What can hang from each mark
nokori: banav gige
banav: gige nifi
bora: danosi nifi nokori
tugub: banav gige
danosi: bora gige
nifi: banav gige
gige: banav danosi

Every row comes from one small tree of marks. Brackets hold a mark, then the marks that hang from it, in alphabetical order. Every link used is in the known rows. Which tree was each row made from?
Known rows
[danosi [bora nifi] gige]: [ 2.65 -0.29  0.56 -1.90 -2.06  1.93  0.76 -1.08  0.36 -2.23 -0.18 -4.03
  0.19 -0.98 -1.42  0.74  5.70 -1.44 -3.97 -1.24]
[nifi banav gige]: [-2.88  1.59 -3.43 -0.80  0.23  0.11 -1.38 -0.53 -1.62  1.07 -1.46  0.40
 -2.92 -1.04 -0.52 -1.29 -2.89  3.21 -3.57  0.59]
[banav [gige [danosi [bora nokori]]] nifi]: [-1.05  0.10  1.05 -0.15  2.23 -1.69  1.07  1.17 -1.37 -0.29 -0.36 -1.15
 -1.91 -0.37  2.91 -2.83 -0.43 -0.26  2.89 -1.52]
[tugub [banav nifi] [gige [danosi bora]]]: [-2.21 -4.07  1.11 -0.35  2.99  0.25  1.60  0.17  4.71 -0.66 -1.51  3.85
 -0.38 -0.85  1.51 -2.62  0.34 -3.17  3.10  4.78]
[banav [gige danosi] nifi]: [-1.33 -2.31 -2.11 -0.66  2.70 -1.60  2.14  0.11  0.17  0.94 -0.31  1.94
 -1.83  0.69  1.11 -3.19 -2.94 -0.05  2.24  0.89]
[tugub [banav [gige [danosi bora]] nifi]]: [-2.06 -3.44  0.69 -0.73  2.92 -0.45  0.66 -0.56  1.06  0.40 -1.92  4.00
 -0.62  0.04  2.72 -4.88 -2.35 -1.97  3.11  2.74]
[tugub gige]: [ 0.48 -0.70 -0.64 -1.12  0.22  0.00  0.54 -0.42  2.43 -0.27 -0.08  1.61
  0.77  0.13 -1.08  1.63  2.04 -1.12 -1.29  1.71]
[nifi gige]: [-0.49  0.58 -1.54 -0.84 -0.04 -0.12 -0.42 -0.09 -0.93  0.78 -0.32 -0.04
 -1.67 -0.37 -0.97 -0.20 -0.85  1.39 -2.82  0.91]
[bora danosi [nifi [gige banav]] nokori]: [ 2.41  3.77 -0.13  0.91 -2.45 -0.09 -3.82  0.85 -2.18  1.04 -0.58 -0.39
 -0.05 -1.89  0.10  1.47  0.93  0.53 -3.90 -1.99]
[bora danosi [nifi banav gige]]: [-0.65  3.06 -4.83 -0.13 -2.40  1.19 -4.31  0.13 -2.27  1.43 -2.39 -0.19
 -1.99 -3.28 -0.68 -1.47 -0.18  2.52 -5.80 -2.38]
[banav [gige [danosi bora]]]: [-0.96 -1.25  0.43 -1.62  0.62 -0.89 -0.89 -0.08 -1.00  0.36 -1.50  0.55
  0.69 -1.00  1.64 -3.32 -1.29 -0.27  0.26 -2.00]
[nokori gige]: [ 1.32  0.10  0.46  0.49 -1.32  0.90  0.79  0.19 -0.51 -0.45  1.33 -0.51
  1.21  2.51 -1.58  3.47  1.33  0.20 -0.44  0.04]
[gige banav [danosi bora]]: [-1.02 -2.34  2.44 -0.26  0.34 -0.20 -0.40 -0.41  0.86  0.48 -0.57  0.49
  2.06 -1.29  0.70 -1.47 -1.39 -2.23  1.16 -0.54]
[danosi bora gige]: [ 1.66 -0.83  0.95 -2.56 -1.08  1.54  2.10 -1.46  0.45 -1.30  0.29 -3.97
  0.37 -0.08 -0.91  0.39  3.88 -0.21 -1.80 -0.16]
[bora danosi nifi [nokori [gige banav]]]: [ 4.22  3.28  1.74  2.25 -3.89  0.57 -2.70  0.79 -1.86 -0.21  1.20 -0.56
  2.89  0.90 -0.47  5.02  3.20 -0.72 -1.68 -2.85]
[banav [nifi gige]]: [-1.20 -0.65 -2.33 -0.17  1.35  0.12  1.33  0.54 -0.60  0.45 -0.26  0.64
 -4.06  0.25 -0.34 -1.59 -1.32  0.85 -0.39  2.12]
[bora danosi nokori]: [ 2.53  2.97 -0.12  0.34 -1.56  0.15 -0.41  0.22 -0.93  1.28  2.13 -4.75
  0.87 -0.79 -0.08  1.97  3.98  0.09 -1.74 -2.49]
[nifi banav [gige [danosi [bora nokori]]]]: [-4.08  2.70 -0.39 -0.12  0.66 -0.75 -1.75  1.65 -2.33  0.27 -1.27 -2.88
 -2.50 -2.84  1.42 -2.24 -2.32  3.22 -1.69 -2.28]
[bora [nokori banav]]: [ 1.44  2.30  2.33  1.02  0.18 -0.73  0.86 -0.73 -0.07 -0.49  3.45 -2.35
  1.67  2.69 -0.46  3.61  1.72 -0.07  0.85 -0.02]
[danosi [gige banav]]: [ 1.70 -1.33  0.35 -1.79 -0.44  0.61  2.61 -2.34  1.02  0.07  0.86 -0.72
  1.57  1.43 -1.65  2.19  0.69 -0.44 -1.08  2.30]

Write each row's tree
[ 0.54  2.63 -4.46 -0.78 -1.96  0.17 -4.19 -1.05 -2.52  1.49 -2.54  1.37
 -0.41 -1.96  0.44 -1.90 -0.10  1.48 -4.67 -3.59]
[bora danosi [nifi [banav gige]]]
[-2.15 -1.88 -1.20  0.98  2.33 -0.56  1.66  0.44  0.75  0.44  0.73  1.79
 -1.63  1.60 -0.46 -1.79 -4.10  1.33  3.03  2.67]
[nokori [banav [nifi [gige danosi]]]]
[-1.21 -2.71  2.44 -0.91  0.61 -0.31 -0.89 -0.31  2.80 -0.32 -1.88  3.52
  2.32 -1.53  0.67 -0.98 -0.80 -2.36  1.58  0.88]
[tugub [gige banav [danosi bora]]]
[-2.44 -0.01 -1.20  0.30 -0.36  0.51 -1.89  0.31  0.16 -0.57 -1.49 -1.80
 -0.69 -3.28  0.33 -2.29  0.41 -0.63 -2.95 -2.77]
[gige [danosi [bora [nifi banav]]]]
[-0.36  1.77  0.47  1.22  0.02 -1.51 -1.70  1.43 -0.59  0.29  0.34 -0.05
 -0.80 -1.41  0.04  1.12 -1.82  0.21 -2.53 -0.10]
[bora [nifi [gige banav danosi]] nokori]
[ 3.41  1.38  0.03  0.04 -0.74  0.84  3.50 -0.88 -0.01 -0.44  3.24 -4.38
  0.34  2.55 -0.96  2.51  3.71  1.32  2.26  0.61]
[bora [danosi gige] [nokori [banav nifi]]]
[ 4.68  3.78  1.92  2.59 -4.15  1.11 -2.31  0.87 -1.79 -1.16  2.59 -1.91
  3.69  2.73 -1.29  5.90  4.51  0.27 -0.41 -3.11]
[bora danosi nifi [nokori banav gige]]
[-0.30 -2.05  3.35  0.98 -0.96  0.56 -0.50  0.48 -0.13 -0.46 -0.41  1.41
  3.15  0.84  0.23  0.92 -1.41 -1.08  2.47 -0.75]
[nokori [gige banav [danosi bora]]]
[-2.22 -2.15  0.83  0.59  1.68  0.17  0.45  0.70 -0.12 -0.56 -0.52  1.16
 -1.49  0.27  0.71 -3.22 -3.03  0.67  3.74  0.92]
[nokori [banav [nifi [gige [danosi bora]]]]]
[-0.08 -1.90  1.95 -0.15 -0.47 -0.02 -2.11  0.07  2.94 -1.22 -2.18  3.48
  2.05 -2.41  0.28 -0.36  0.92 -3.56 -0.63 -0.13]
[tugub [gige banav [danosi [bora nifi]]]]
[-2.11  0.49  0.57  0.42  1.87 -0.81  0.99  2.38 -1.05 -0.51  0.17 -2.88
 -3.83 -1.50  1.63 -2.49 -0.80  0.90  1.53 -0.70]
[banav [nifi [gige [danosi [bora nokori]]]]]
[-1.74 -1.47 -0.33 -0.21  0.97 -0.98 -0.52  0.03  0.27  1.57 -0.77  2.48
 -0.18 -0.87 -0.17 -1.34 -4.83  0.78 -0.35  1.63]
[nifi [gige banav danosi]]
[ 1.92  2.00 -2.82 -0.48 -2.69  1.15 -3.31  0.56 -1.35  1.04 -1.21 -0.77
 -0.86 -2.79 -1.01 -0.42  1.86  0.76 -5.28 -2.12]
[bora danosi [nifi gige]]
[-4.46  0.27 -3.68 -0.18  1.25 -0.63 -0.73  0.42 -0.45  1.57 -1.22  0.09
 -2.54 -1.91 -0.20 -2.53 -4.66  3.48 -2.37  0.46]
[nifi banav [gige danosi]]
[ 1.09 -1.12  1.10  1.97  0.05  0.69  2.31 -0.10  0.08 -1.26  2.26  1.75
  0.86  5.21 -1.37  2.98 -0.19  0.02  4.29  1.81]
[nokori [banav nifi] gige]
[ 5.18  3.17  0.70  0.04 -3.15  1.10  0.44 -1.11 -0.29 -1.16  3.06 -4.99
  2.39  1.31 -1.72  4.13  6.06  0.51 -2.16 -1.84]
[bora [danosi gige] nifi [nokori banav]]
[-3.48 -0.18 -3.24 -1.26  1.55 -1.66 -0.51 -0.80 -0.89  1.62 -1.46  1.72
 -0.74 -0.53  0.90 -3.00 -4.37  2.24 -1.00 -0.78]
[nifi [banav [gige danosi]]]
[ 2.42 -1.59 -1.38 -0.90 -0.61  1.48  2.76 -1.76  0.78  0.98  0.37 -0.59
  0.00  0.32 -1.09  0.16  1.13 -0.42  1.10  1.74]
[bora [danosi [gige [banav nifi]]]]
[-1.65 -3.65 -0.42  0.24  2.79 -1.02  2.34  0.01  3.99  0.32 -0.71  4.68
 -0.17  0.31  0.09 -0.80 -2.50 -2.19  3.56  3.97]
[tugub [gige [banav nifi] danosi]]
[ 2.06  2.50  3.33  2.00 -1.34  0.01  0.62  0.24 -1.21 -1.36  3.67 -1.40
  2.70  5.06 -0.97  6.12  1.83  1.15  2.08 -0.23]
[bora [nokori banav gige]]
[ 2.44  1.73  3.78 -1.02 -1.06  0.81  1.96 -1.34 -0.42 -2.19  2.45 -4.86
  1.93  2.20 -0.46  3.03  4.27  0.65  0.80 -0.60]
[danosi [bora [nokori banav]] gige]
[-1.64 -3.49  1.63  0.57  1.84 -0.16  1.44  0.18  1.25  0.22 -0.68  1.07
 -0.39 -0.77  1.25 -2.89 -2.13 -2.66  3.44  0.70]
[gige [banav nifi] [danosi bora]]
[-0.30 -2.31 -0.13  0.06  1.79 -0.43  1.47 -0.50  2.73 -0.09 -0.68  4.90
 -0.46  1.02 -0.15  0.40 -0.88 -2.38  2.27  4.19]
[tugub [gige [banav nifi]]]
[-0.36 -2.53  0.81  2.30  0.93  0.15  3.04  0.66  1.26 -0.74  2.41  1.32
  1.27  4.44 -1.02  2.05 -1.94  0.09  5.33  1.86]
[nokori [banav nifi] [gige danosi]]
[-1.33 -1.37  2.80  0.69  2.18 -1.29  1.22  1.25  2.18 -0.88 -0.72  1.66
 -0.35 -0.67  1.91 -0.55 -0.09 -2.50  4.14  1.29]
[tugub [gige [banav nifi] [danosi [bora nokori]]]]
[ 1.06  4.92 -3.07 -0.14 -2.01 -0.60 -4.03 -0.09 -3.54  1.06 -1.08 -1.08
 -0.68 -1.76  1.24 -0.23  1.35  1.86 -4.60 -4.49]
[bora danosi [nifi [banav gige]] nokori]
